Known rows, with every way that one mark hangs from another
[W [S [G R] J]]: [-2.79 -2.88 -1.19  0.49  0.83  0.13 -0.57 -1.53 -4.42 -2.36 -2.99 -2.18
 -2.54 -1.98 -0.12 -2.04 -0.07  1.63  3.53 -1.28 -2.25  0.01  1.08]
[K G]: [-0.30 -0.70 -0.74  0.74 -0.85 -2.70  0.35 -0.94 -1.24 -2.57  1.48 -2.34
 -0.51 -3.93 -0.69 -3.15 -0.50  1.07  2.16  0.10 -2.35 -0.90 -0.78]
[Q [D N]]: [-1.37 -0.02 -0.01 -0.36 -2.27 -2.79  2.29 -1.94 -4.34 -2.81  2.25 -1.79
 -2.23 -6.76 -0.57 -1.44  1.34 -0.26  0.94 -2.24 -1.28  0.69  1.85]
[J [K G] [M Z]]: [ 1.52  0.75  0.76  1.18  0.49 -3.89  0.23 -2.29 -2.47 -2.31  2.44 -0.97
  0.30 -1.46  0.25 -2.88  0.58  1.43  1.87  1.73  2.01 -0.66 -1.05]
[M [D N Q] J Z]: [ 2.28 -1.58  2.38  1.27  0.04 -4.57 -0.99 -1.35 -3.67 -1.22  0.50 -2.80
 -2.05 -1.45 -0.43 -0.07  1.17 -0.44  2.30 -0.09 -2.81 -0.74  2.80]
[N [D Q]]: [-0.83 -1.76  0.24  0.22 -1.32 -2.62 -1.02 -2.27 -4.32 -2.77  1.74 -2.09
  0.59 -4.25 -0.17 -2.29  1.25 -0.74  0.51  2.79 -1.39 -2.19  0.08]
[W [S G [J [M Z]]]]: [-1.66 -2.44 -0.32  0.79  1.46 -0.82 -0.94 -0.98 -4.90 -2.75 -3.65 -2.91
 -2.17 -1.87  0.47 -1.87  0.22  2.08  2.19 -0.85 -1.52  1.07  0.50]
[R G]: [-1.48 -0.19 -2.01  0.99 -0.65 -2.42  1.72 -1.96 -2.70 -2.49  1.33 -1.24
  0.11 -2.44 -0.75 -1.48 -0.35 -0.32  0.77  0.19 -2.28 -2.52  0.46]
[M [J K] Z]: [ 1.00 -0.27 -1.20  0.63  1.23 -4.12 -0.49 -2.84 -3.91 -2.86  2.83 -0.30
 -0.87 -2.67  2.24 -0.04  0.85  1.49  0.92  1.68 -1.97 -2.12  1.00]
[S G [J K [M Z]]]: [-0.49 -1.67 -0.23  0.45  0.98 -1.55 -0.90 -0.50 -5.18 -3.88 -2.53 -0.16
 -1.41 -0.88  0.16 -2.22  2.14  1.65  3.04 -0.01  0.39 -1.76 -0.27]
[S G]: [-1.68 -1.12 -1.80  0.80 -0.06 -1.24 -0.91 -0.96 -3.61 -3.74 -0.80 -0.67
 -1.18 -3.92 -0.86 -2.08  0.06  0.14  2.73 -0.38 -1.90 -1.22 -0.67]
[M [D N Q] J]: [ 1.55 -1.88  2.61  2.13  0.22 -3.26 -0.07 -1.17 -2.84 -0.97  0.87 -2.24
 -1.92 -2.47 -1.31 -0.47  1.32 -0.42  1.60  0.76 -3.52 -2.03  1.89]
[G R]: [-1.02 -0.11 -1.03 -0.96 -0.23 -1.23  0.27 -2.01 -2.86 -2.39  2.66  0.00
  0.07 -3.98 -0.88 -2.42 -0.44 -0.45  2.10 -0.13  0.21 -1.60  1.18]
[S [G R]]: [-1.73 -1.06 -1.67 -0.07 -0.40 -0.80 -1.29 -1.41 -3.18 -3.12 -0.31  0.08
 -0.55 -2.83 -1.54 -2.37 -0.62 -0.42  4.11 -1.01 -0.35 -1.01  0.33]
[S [G R] [J K [M [D Q]]]]: [ 0.21 -1.90  1.87  1.10  0.84 -0.22 -1.46 -0.87 -4.27 -2.25 -2.89  0.03
 -0.88  0.91 -1.89 -2.40  2.59  0.32  4.74  0.28  1.12 -2.66  0.33]
[D Q]: [ 0.11 -1.44 -0.08  0.66  0.22 -2.08 -0.22 -1.54 -4.36 -2.84  1.55 -1.41
 -1.11 -4.99 -1.17 -3.01  1.50 -0.19  0.66  2.13 -1.33 -1.30  0.67]
[S [J [M D]]]: [ 0.40 -1.29  1.57 -0.36  1.25 -0.99  0.26  0.14 -3.55 -2.53 -0.58 -1.78
 -0.24 -2.74 -0.58 -1.46  2.21  0.98  0.76 -0.44 -1.01 -2.44  0.18]
[L Z]: [-1.81  0.38 -0.61 -0.86  0.29 -3.52  0.00 -1.78 -2.77 -5.30  3.14 -1.62
 -0.83 -6.55  0.14 -2.72 -0.96  0.06  0.54 -0.77 -0.78  0.13  0.34]
[K [G R]]: [-0.37 -0.75 -0.42 -0.14 -1.22 -2.17  0.04 -1.37 -0.83 -1.82  2.02 -1.56
  0.00 -2.79 -1.38 -3.59 -1.09  0.41  3.50 -0.60 -0.95 -0.78  0.15]
[S [G R] [J K]]: [-2.05 -1.89 -1.27  0.13  0.00 -0.23 -0.48 -1.03 -4.69 -3.55 -1.88  0.60
 -1.66 -1.28 -0.56 -2.41  1.70  1.13  4.70 -0.41 -0.75 -3.10  0.31]
[W S]: [-2.02 -0.73 -1.18  0.98  1.46 -1.58  0.76 -2.79 -3.97 -2.26  0.84 -2.59
 -1.77 -4.86  0.74 -1.52 -0.38  1.29  0.29  0.68 -2.23  0.27  0.17]
[D N]: [-1.55 -0.47 -0.26  0.20 -1.34 -2.67  2.22 -0.66 -3.74 -3.23  2.36 -0.97
 -2.25 -5.62 -0.80 -2.31 -0.20 -0.47  1.25 -0.69 -0.88 -1.14  0.78]
[M [D Q] [Z L]]: [ 2.05  0.01  1.81  1.68  0.99 -3.52 -2.16 -2.69 -3.88 -3.58  0.01 -2.90
 -0.47 -2.53  0.25 -2.04  1.03 -1.18  2.14  1.62 -1.80  0.82  0.79]

Rows
[ 1.37 -0.64  1.93  0.02  0.65 -2.40 -0.19 -0.94 -3.00 -1.93 -0.40 -1.65
 -0.23  0.30 -0.13 -2.18  2.15  1.44  3.49 -0.26  0.65 -2.08  0.28] => [S [J [K [G R]] [M D Z]]]
[ 1.39 -0.60 -0.62  0.66  0.26 -4.06 -0.81 -2.79 -2.22 -1.79  2.63 -0.73
 -0.51 -0.92  1.51 -1.20 -0.25  1.56  2.88  1.09 -1.62 -1.38  1.29] => [M [J [K [G R]]] Z]
[ 1.77 -0.45 -0.01  1.73  0.36 -4.19 -1.42 -3.56 -1.92 -3.45  2.48 -0.58
 -0.13 -0.59  2.38 -1.81 -1.33  1.38  2.64  2.14 -2.33 -0.47  0.97] => [M [J [K [G R]]] [Z L]]
[ 1.17  0.25  0.83  2.07  2.07 -2.98  0.06 -2.94 -2.41 -1.41  2.16 -0.78
 -0.42 -2.16  0.65  0.91  2.09  0.89  1.41  1.72 -3.18 -3.96 -0.07] => [M D [J K]]
[ 0.20 -2.04  1.03 -0.76  0.44 -0.47 -2.17  0.12 -3.85 -2.71 -3.50 -1.24
 -0.31  0.51 -1.51 -1.88  1.04  0.32  4.67 -2.35  0.41 -0.78  1.16] => [S [G R] [J [M D Z]]]
[ 0.71 -0.85  1.65  1.41  0.26 -3.21  0.64 -1.20 -2.13 -1.37  1.39 -1.85
 -1.41 -3.00 -0.56  0.50  0.59 -0.08  1.59 -0.57 -3.66 -2.43  1.26] => [M [D N] J]
[ 0.72 -1.13  0.85 -0.33  0.16 -2.17  0.27 -0.85 -3.38 -2.56  0.35 -0.96
 -0.39 -0.64  0.19 -3.10  1.40  1.91  2.79  0.27  1.00 -1.70  0.52] => [S [J [K [G R]] [M Z]]]
[ 0.56 -0.92  2.66  0.85 -0.15 -1.91  1.30 -0.44 -2.57 -1.49 -0.08 -1.17
 -0.79 -0.39 -1.10 -2.64  1.91  1.13  3.44 -0.39  0.52 -2.59  0.05] => [S [J [K [G R]] [M [D N]]]]
[-1.01 -1.82  0.15  0.32  0.52 -0.06 -0.65 -0.71 -4.22 -3.09 -1.89  0.97
 -0.82 -0.34 -0.94 -2.67  1.49  1.09  4.03 -0.06  1.40 -2.61  0.07] => [S [G R] [J K M]]
[ 2.30  1.32  2.28  1.75  1.08 -4.09 -0.32 -2.43 -2.07 -1.44  1.43 -1.84
  0.54 -0.40 -0.33 -1.96  1.39  0.78  2.61  1.22  1.63 -0.86 -1.23] => [J [K G] [M D Z]]
[ 2.33 -0.65  2.45  2.19  0.41 -5.01 -0.42 -2.56 -4.16 -1.20  1.17 -1.74
 -2.29 -0.84  0.28 -0.10  2.22 -0.17  2.62  1.32 -1.91 -1.67  2.07] => [M [D N Q] [J K] Z]
[-2.79 -2.05 -1.11  1.24  1.26 -0.12 -0.07 -2.33 -4.94 -2.39 -2.40 -1.36
 -2.71 -1.36  0.51 -1.97  0.83  1.94  3.80 -0.08 -1.65 -0.83  0.57] => [W [S [G R] [J K]]]
[-2.75 -2.08 -1.31  1.77  1.61 -0.71  0.15 -2.15 -5.38 -2.82 -2.74 -1.95
 -3.00 -2.39  0.97 -1.70  1.20  2.38  2.77  0.27 -2.82 -0.90 -0.21] => [W [S G [J K]]]
[ 2.34  0.07  1.12  1.35  0.93 -4.31 -1.34 -3.01 -1.55 -0.94  1.43 -1.86
 -0.23  0.56  0.79  0.09  0.87  0.79  3.94  0.35 -2.24 -1.88  0.96] => [M D [J [K [G R]]] Z]
[ 1.76 -0.39 -0.16  2.15  0.74 -4.52 -1.15 -3.32 -2.13 -3.76  2.24 -1.04
 -0.52 -1.48  2.88 -1.71 -0.86  1.91  1.99  2.47 -3.21 -0.60  0.36] => [M [J [K G]] [Z L]]
[-0.43 -1.55  0.08 -0.19  0.37 -0.87 -1.30 -0.83 -4.87 -3.26 -2.10  0.65
 -0.88  0.28 -0.39 -2.64  1.43  0.91  4.51 -0.56  1.60 -1.74  0.73] => [S [G R] [J K [M Z]]]
[-0.19 -2.45  0.16  0.23  0.60 -0.94 -1.85  0.33 -4.41 -4.97 -3.26 -1.07
 -0.85 -1.42  0.19 -2.72  0.37  1.13  2.76 -0.71 -0.94 -0.06  0.20] => [S G [J [M [Z L]]]]
[ 1.85  1.83  1.69  1.29  1.94 -3.43 -0.09 -2.84 -3.73 -2.06  1.91 -0.64
  0.44 -1.72  0.31 -0.97  2.25  0.14  1.30  1.66  2.30 -1.58 -0.73] => [J K [M D Z]]
[ 3.13 -0.25  2.27  3.03  2.10 -4.28 -2.13 -3.89 -3.70 -2.75  1.00 -1.71
 -0.59 -0.65  1.70 -0.41  1.65  0.16  2.04  3.51 -2.95 -1.08  1.16] => [M [D Q] [J K] [Z L]]
[-1.07 -1.92  0.00  0.12  1.72 -1.29  0.31 -1.36 -4.82 -2.32 -1.04 -3.02
 -1.86 -3.05  1.10 -1.70  0.47  2.12  0.39 -0.11 -1.29  0.63  1.00] => [W [S [J [M Z]]]]
[ 1.90 -0.47  0.63  0.36  1.47 -3.78 -1.56 -2.00 -2.71 -1.83  0.84 -2.42
 -0.25 -1.88  1.03  1.04  0.92  0.42  1.67 -0.45 -3.39 -1.36  1.46] => [M D J Z]
[-0.24 -1.32  1.43  0.77  0.85 -0.11 -0.95 -0.97 -3.90 -2.32 -2.47  0.30
 -0.48  0.56 -1.47 -1.99  2.12  0.57  4.67 -0.55  1.02 -2.88 -0.09] => [S [G R] [J K [M D]]]
[ 1.84  1.71  2.98  2.33  1.15 -3.87  0.47 -2.94 -3.72 -3.20  1.96 -0.45
 -0.33 -1.62  0.54 -1.74  0.89 -0.50  1.56  1.79  2.18 -0.46 -0.28] => [J K [M [D N] [Z L]]]
[-0.99 -1.59  0.53  1.72  1.59 -1.45  1.18 -2.07 -3.72 -1.70 -0.69 -2.57
 -1.80 -2.08  0.92 -2.46  0.95  2.85  1.25  1.10 -1.23 -0.56 -0.47] => [W [S [J [K G] M]]]
[ 2.11  0.92  2.29  0.95  1.66 -2.79 -1.06 -2.00 -2.78 -3.26  1.09 -1.71
  1.05 -2.36  0.10 -1.69  0.05 -0.47  0.69  0.77  0.63  0.59 -0.03] => [J [M D [Z L]]]
[ 2.97  0.57  3.30  1.65  0.57 -3.66 -1.11 -2.86 -2.11 -0.60  1.50 -1.53
  0.51  0.96 -1.36 -3.07  1.51 -0.10  3.88  1.80  2.91 -0.61 -0.01] => [J [K [G R]] [M [D Q] Z]]
[ 1.96 -1.34  3.08  3.41 -0.22 -4.03  0.35 -2.02 -1.96 -0.51  1.25 -2.10
 -2.06 -0.79 -1.03 -1.09  1.71  0.39  3.10  1.67 -3.09 -2.67  0.74] => [M [D N Q] [J [K G]]]
[-0.44 -1.29  1.51  1.93  2.03 -1.51  0.85 -2.13 -3.34 -1.24 -1.20 -3.31
 -1.64 -1.26  0.53 -1.86  1.36  2.46  1.75  0.77 -1.52 -0.74 -0.41] => [W [S [J [K G] [M D]]]]
[ 2.01 -0.36  3.09  0.78  0.10 -3.48 -0.25 -0.95 -3.89 -1.60  0.64 -2.10
 -0.64 -2.21 -1.71 -2.01  1.10 -1.02  1.46  0.17  1.63  0.38  1.24] => [J [M [D N Q] Z]]
[ 3.28  0.66  3.57  3.04  1.27 -4.01 -1.24 -3.12 -2.47 -2.34  1.04 -1.84
  0.53 -0.04 -0.22 -3.22  1.00  0.17  2.67  3.09  1.24  0.15 -0.98] => [J [K G] [M [D Q] [Z L]]]
